Each row was made from one small tree. Brackets hold a mark, then the marks that hang from it, in the order of their numbers. Every link used is in the known rows. Write each row's tree.
Known rows:
{Q_417 {Q_632 {Q_419 Q_220}} Q_729 {Q_823 Q_575}}: 0.67 -1.95 -0.77 -1.24 1.02 0.62 -0.56 1.70 0.31 -3.17 -1.91 1.33 -3.24 0.85 -1.99 0.46 -1.25 -1.47 0.71 -2.01 -1.05 1.40 -0.85 -1.29
{Q_823 Q_575}: 1.62 0.79 1.63 0.87 1.70 2.72 0.85 1.25 1.56 0.27 -1.01 1.61 -1.71 0.01 1.44 -1.15 -0.63 -1.38 -0.45 0.75 -0.51 -0.26 0.89 2.08
{Q_220 {Q_419 Q_632} {Q_560 Q_389}}: 2.90 -0.20 3.20 2.65 -0.66 2.55 1.28 0.34 2.38 -0.69 -0.79 3.11 1.12 -1.24 1.37 0.23 3.32 0.53 1.10 1.70 -1.02 -4.55 3.51 1.55
{Q_729 Q_417}: 0.47 0.14 2.91 1.36 1.70 1.32 2.24 0.92 1.76 0.09 0.25 -0.66 0.67 -0.67 2.34 0.61 0.17 0.23 0.21 -0.14 -0.94 -0.09 1.46 1.61
{Q_560 Q_220}: 0.27 0.21 3.31 1.12 2.22 2.67 1.42 0.90 1.39 -1.44 -0.67 0.30 -0.10 -0.39 1.89 -0.01 1.51 -1.04 -0.07 1.58 -1.25 -0.85 1.72 -0.39
{Q_389 {Q_560 {Q_220 {Q_419 {Q_632 {Q_417 Q_729}}}}}}: 0.02 0.71 3.54 2.13 0.28 1.59 1.18 0.87 1.53 -3.40 -0.35 1.00 0.69 -0.03 -0.33 1.31 1.36 -0.26 -0.14 1.37 -0.30 -2.29 1.26 0.32
{Q_417 {Q_632 {Q_419 Q_220}} Q_729 Q_823}: -0.53 -2.79 0.08 -0.50 1.36 0.00 -0.44 0.93 0.41 -3.86 -1.15 0.30 -2.09 0.53 -1.54 1.39 0.05 -0.57 1.57 -2.26 -1.10 0.69 -0.03 -2.00
{Q_823 {Q_417 Q_632 Q_729} Q_575}: 0.03 0.62 0.41 0.32 1.65 2.21 0.67 2.87 0.69 -0.13 -0.91 0.97 -2.96 0.05 0.14 0.19 -3.86 -2.81 0.64 -0.89 -0.40 3.46 -0.93 0.62
{Q_575 {Q_823 {Q_417 {Q_632 Q_419}} Q_507}}: -0.30 0.34 1.78 0.39 1.13 1.32 1.29 1.52 1.87 -1.11 -0.77 -0.33 -2.07 1.02 0.34 1.46 1.53 -2.45 0.97 0.17 0.00 2.70 -0.25 -0.97
{Q_417 Q_632 Q_729 Q_823}: -0.91 -1.93 -0.45 0.48 1.19 0.85 -1.01 1.42 0.58 -2.19 -0.11 -0.36 -1.79 -1.00 0.60 0.84 -0.56 -0.93 2.30 -1.45 -1.29 2.47 0.34 -0.42
{Q_575 Q_823}: 1.16 0.94 2.33 1.60 1.13 2.74 0.76 0.39 2.39 -0.80 1.02 -0.15 -0.03 1.01 2.21 0.18 1.58 -0.31 -0.40 1.11 -0.43 -1.50 1.69 1.40
{Q_419 Q_220 Q_632}: 1.71 -0.09 2.99 1.59 1.87 1.54 0.90 -0.77 1.92 -2.35 -0.70 1.61 0.82 0.93 1.21 0.68 -1.43 0.31 -0.43 0.20 -1.20 -4.54 0.39 1.09
{Q_729 {Q_417 Q_632}}: -0.66 -0.43 2.06 0.62 1.91 0.79 1.86 1.28 1.00 -0.31 0.31 -1.67 0.91 -1.15 2.18 1.20 -0.90 -0.41 0.71 -1.27 -1.03 0.82 1.26 1.23
{Q_389 {Q_560 {Q_220 {Q_419 Q_632}}}}: 0.84 2.20 3.62 3.02 1.41 1.48 1.71 0.90 2.26 -1.76 -0.85 1.26 1.86 -0.66 1.01 -0.13 1.22 0.37 -0.89 2.71 -0.72 -3.77 1.62 0.63
{Q_419 Q_220 {Q_632 Q_417}}: 1.57 -1.14 3.79 1.06 1.36 1.41 0.90 -1.21 1.53 -3.07 -0.49 0.68 0.57 0.83 -0.09 1.67 -0.26 -0.77 -0.09 -0.09 -0.40 -4.19 0.75 1.55
{Q_632 Q_419}: 0.60 -0.48 2.63 1.39 1.51 1.44 1.22 0.40 1.44 -1.46 -1.12 0.89 -0.96 0.73 0.85 -0.53 2.57 -0.14 0.36 -0.10 -0.08 -1.20 1.98 0.55
{Q_575 {Q_823 {Q_417 {Q_632 Q_419} Q_729}}}: -0.50 -0.09 1.23 0.50 0.90 1.75 0.84 2.02 1.24 -1.98 0.05 -0.61 -1.79 1.99 -0.22 1.38 0.02 -1.38 0.79 -1.05 0.29 2.06 0.20 -0.85
{Q_823 {Q_417 {Q_632 Q_419} Q_729} Q_507 Q_575}: -0.49 -0.19 0.17 -0.38 0.91 1.62 0.89 2.62 0.66 -0.88 -2.41 1.93 -4.61 0.62 -0.41 0.62 -1.89 -3.14 1.36 -1.04 -0.48 5.03 -1.63 -1.01
{Q_560 {Q_220 {Q_419 {Q_632 {Q_417 Q_729}}}} Q_389}: 0.43 -1.15 3.15 0.53 -0.78 2.72 0.66 0.22 1.30 -3.11 -0.97 2.07 0.07 -0.18 0.15 2.20 3.09 -0.30 0.87 1.69 -1.40 -2.05 2.24 -0.88
{Q_729 {Q_417 {Q_823 Q_507}}}: 0.19 -0.92 1.26 0.57 1.12 0.45 1.45 1.03 2.07 -0.15 -0.32 -0.23 -0.91 -2.04 2.14 1.33 1.28 -0.64 1.72 0.20 -1.80 2.66 -0.11 0.27
{Q_417 Q_729}: -0.36 -0.36 1.45 1.52 1.18 2.33 0.38 0.84 1.20 -1.40 0.01 1.10 -1.54 0.47 1.85 0.13 -0.23 -0.06 0.77 -0.40 -0.80 0.26 1.05 0.61
{Q_417 Q_632 Q_729 {Q_823 Q_507 Q_575}}: -0.37 -1.31 -1.62 -0.64 0.49 1.50 -1.12 2.19 0.63 -1.26 -1.31 1.40 -3.98 -1.31 0.85 0.57 -1.47 -2.52 2.08 -0.94 -1.81 4.69 -1.45 -0.44
{Q_823 {Q_417 Q_632} Q_507 Q_575}: 0.22 1.02 0.80 0.18 1.84 1.74 1.23 2.51 1.30 0.87 -1.79 1.20 -3.26 -0.95 0.79 0.34 -2.47 -3.78 0.78 0.23 -0.77 3.99 -1.29 0.47
{Q_220 {Q_419 {Q_632 {Q_417 Q_823}}} Q_560}: 2.49 -1.27 3.53 2.41 -0.47 1.34 1.05 0.76 1.95 -1.98 -0.75 1.16 0.03 -2.09 -0.71 0.72 3.87 -1.27 3.01 0.43 -0.04 -1.86 2.69 2.81
{Q_729 {Q_417 Q_632 Q_823}}: -0.18 -1.24 0.88 0.23 1.76 0.02 0.96 1.51 1.00 -0.61 0.22 -2.00 0.42 -2.22 1.16 1.33 -0.18 -0.56 1.73 -1.28 -1.40 1.94 0.76 0.60

Write each row's tree:
3.10 -0.58 3.65 2.30 1.24 2.03 1.29 -0.52 1.94 -2.37 -0.43 1.86 1.06 0.38 1.06 0.65 -0.20 -0.23 0.36 0.10 -0.76 -5.55 1.48 1.49
{Q_419 {Q_220 Q_560} Q_632}
-1.27 -1.04 1.21 -0.09 1.49 0.53 1.12 1.46 0.87 -2.64 -1.78 1.46 -3.31 0.98 -0.79 2.21 -1.29 -2.17 1.26 -1.79 -0.82 2.74 -1.62 -2.55
{Q_823 {Q_417 {Q_632 {Q_419 Q_220}} Q_729} Q_507}
0.02 -3.18 1.36 0.03 0.39 0.76 -0.03 0.67 0.67 -3.34 -0.77 0.20 -2.68 0.34 -1.66 0.99 3.25 -0.93 2.04 -1.15 0.04 1.53 1.01 -0.32
{Q_632 {Q_417 Q_729 Q_823} Q_419}
3.11 -1.54 4.52 1.70 0.73 1.94 1.29 -0.83 1.52 -3.06 -0.23 1.08 0.85 0.29 -0.32 1.58 0.80 -1.21 0.65 -0.39 0.18 -5.16 1.67 2.10
{Q_419 {Q_220 Q_560} {Q_632 Q_417}}
1.31 -0.06 0.50 -0.22 0.91 1.16 1.28 1.78 1.99 0.72 -0.98 0.75 -2.22 -1.84 1.49 0.45 -0.05 -1.58 0.97 0.42 -1.81 3.50 -0.89 1.04
{Q_729 {Q_417 {Q_823 Q_507 Q_575}}}
-1.20 -0.12 0.88 0.27 0.36 1.56 0.68 1.90 1.49 -2.01 -0.51 0.10 -2.92 1.79 0.36 2.00 0.43 -2.12 1.36 -0.77 -0.36 3.72 -0.83 -1.61
{Q_575 {Q_823 {Q_417 {Q_632 Q_419} Q_729} Q_507}}
1.96 -2.48 2.09 -0.30 0.71 1.23 0.95 0.15 0.87 -2.38 -1.02 1.45 0.10 0.23 -0.90 1.30 2.91 -0.59 0.16 -0.57 -0.51 -3.99 2.73 -1.52
{Q_417 {Q_632 {Q_419 {Q_220 {Q_560 Q_389}}}}}
1.01 -1.27 -0.24 -0.46 1.44 0.86 -0.07 1.79 0.53 -1.25 -2.09 0.28 -2.37 -0.68 -1.15 -0.70 1.06 -1.89 1.13 -0.73 -0.52 1.63 0.44 0.15
{Q_417 {Q_632 Q_419} {Q_823 Q_575}}
1.44 -0.20 0.06 0.15 1.08 1.75 0.07 1.55 1.91 0.04 -1.61 1.97 -3.32 -1.47 0.96 -0.50 0.58 -2.30 1.20 1.10 -1.48 2.69 -0.66 0.70
{Q_417 {Q_823 Q_507 Q_575}}
1.41 -1.55 2.77 0.73 1.42 1.09 1.50 0.72 0.83 -2.74 -1.05 0.62 -0.42 0.34 -0.62 0.63 1.59 -1.14 0.68 -1.69 -0.04 -2.88 2.22 -0.26
{Q_417 {Q_632 {Q_419 {Q_220 Q_560}}}}
0.52 -0.89 2.47 1.57 -0.33 0.77 0.52 0.33 2.18 -2.04 -1.49 1.48 -1.53 -2.08 0.25 1.40 3.13 -1.58 2.89 0.80 -0.99 0.81 0.75 1.43
{Q_220 {Q_419 {Q_632 {Q_417 {Q_823 Q_507}}}}}
3.08 -2.12 2.77 1.56 -1.21 1.48 0.59 0.28 2.00 -1.72 -0.63 2.00 0.33 -2.05 -0.95 1.30 5.26 -0.74 2.49 1.38 -0.53 -2.97 3.26 1.45
{Q_220 {Q_419 {Q_632 {Q_417 Q_823}}} {Q_560 Q_389}}
2.82 -3.15 3.67 -0.16 0.15 1.58 1.37 -0.70 1.22 -2.71 -0.81 1.82 -0.23 0.85 -1.91 1.56 4.94 -0.97 -0.15 0.12 0.37 -4.68 3.02 -0.72
{Q_632 Q_417 {Q_419 {Q_220 {Q_560 Q_389}}}}
1.58 -1.60 2.92 0.37 -0.22 1.65 0.39 0.25 1.64 -2.50 -1.39 1.14 0.49 -1.78 -0.84 1.84 4.82 -0.74 1.37 2.70 -1.62 -2.17 2.35 -0.82
{Q_560 {Q_220 {Q_419 {Q_632 {Q_417 Q_823}}}} Q_389}
-0.74 0.26 1.54 1.46 1.18 1.94 1.28 1.57 1.73 -0.47 -0.63 1.91 -3.19 -0.14 1.59 1.06 -1.25 -1.89 1.46 0.26 -1.06 3.51 -0.98 -0.44
{Q_823 {Q_417 Q_729} Q_507}
0.62 -1.85 0.00 -0.73 0.00 1.91 -0.54 1.36 1.02 -1.54 -1.02 1.79 -4.46 -0.72 -0.28 0.95 0.62 -2.90 1.81 -0.20 -0.97 4.05 -1.09 0.42
{Q_632 {Q_417 Q_729 {Q_823 Q_507 Q_575}}}
1.96 -1.69 3.00 1.85 -1.79 2.47 0.71 0.34 1.61 -2.29 -0.31 2.84 0.01 -0.44 -0.03 1.58 3.38 -0.29 1.86 0.45 -0.44 -3.15 3.14 1.31
{Q_220 {Q_419 {Q_632 {Q_417 Q_729}}} {Q_560 Q_389}}
1.00 0.53 1.41 0.13 2.10 1.37 1.55 2.50 0.82 -0.18 -2.20 0.55 -2.54 0.33 -1.05 -0.48 -0.99 -2.78 0.27 -0.52 0.47 2.11 -0.02 0.51
{Q_823 {Q_417 {Q_632 Q_419}} Q_575}
-0.62 0.48 -0.09 0.04 1.13 2.09 0.65 2.83 0.86 -0.02 -1.40 1.68 -4.29 -0.34 0.63 0.76 -3.48 -3.44 1.30 -0.62 -1.05 5.17 -1.97 -0.22
{Q_823 {Q_417 Q_632 Q_729} Q_507 Q_575}
3.83 -0.56 2.66 1.65 -0.62 1.88 0.95 1.58 1.80 -1.20 -1.45 2.13 -1.17 -1.87 -1.21 -0.18 2.53 -2.33 2.26 0.52 0.12 -1.21 1.94 3.58
{Q_220 {Q_419 {Q_632 {Q_417 {Q_823 Q_575}}}} Q_560}
1.32 0.37 3.30 1.51 0.39 2.67 1.28 0.40 1.96 -1.50 -1.43 2.33 1.13 -0.81 1.40 0.85 3.08 0.36 0.14 2.85 -2.07 -3.54 2.60 -0.57
{Q_560 {Q_220 {Q_419 Q_632}} Q_389}
0.63 -0.64 -0.73 0.00 0.42 1.98 -0.53 1.73 1.43 -0.86 -1.26 2.46 -4.35 -0.77 1.05 0.02 -0.71 -1.92 1.59 0.20 -1.71 3.81 -1.31 0.07
{Q_417 Q_729 {Q_823 Q_507 Q_575}}
2.30 0.80 3.92 3.67 -0.04 2.28 1.82 0.92 2.31 -1.07 -0.85 2.36 0.68 -1.08 1.71 -0.43 2.08 -0.23 1.63 0.60 -0.47 -3.41 2.89 2.76
{Q_220 {Q_419 Q_632} Q_560}
0.93 -2.13 1.98 0.74 0.34 0.88 -0.22 -0.55 1.64 -2.39 -0.86 0.40 -1.24 -1.18 0.46 1.76 1.94 -1.68 2.36 0.60 -0.98 0.25 -0.16 1.02
{Q_419 {Q_632 {Q_417 {Q_823 Q_507}}}}
-0.35 0.60 1.04 0.80 1.11 2.06 0.54 2.06 1.50 -1.21 0.96 -0.88 -1.26 1.10 1.00 1.55 -1.70 -1.68 0.78 -0.56 -0.24 2.22 -0.02 -0.04
{Q_575 {Q_823 {Q_417 Q_632 Q_729}}}
0.90 -1.72 3.74 0.23 1.53 0.85 1.53 -0.48 1.18 -3.01 -1.16 0.58 -1.13 1.39 -1.34 1.02 2.68 -1.03 -0.26 -0.67 0.38 -2.52 1.58 0.25
{Q_632 Q_417 {Q_419 Q_220}}
-1.31 -1.60 0.97 0.57 0.87 1.26 0.14 1.15 0.26 -2.65 -0.93 0.20 -1.69 0.89 0.50 0.45 0.45 -0.49 1.30 -2.04 -0.35 0.88 1.18 -0.61
{Q_417 {Q_632 Q_419} Q_729}
2.98 -1.29 2.79 0.78 0.81 2.25 1.22 -0.14 1.81 -1.07 -0.07 2.46 0.40 -0.02 0.70 0.87 2.23 -0.29 -0.44 0.97 -0.92 -4.77 2.60 -0.27
{Q_419 {Q_220 {Q_560 Q_389}}}
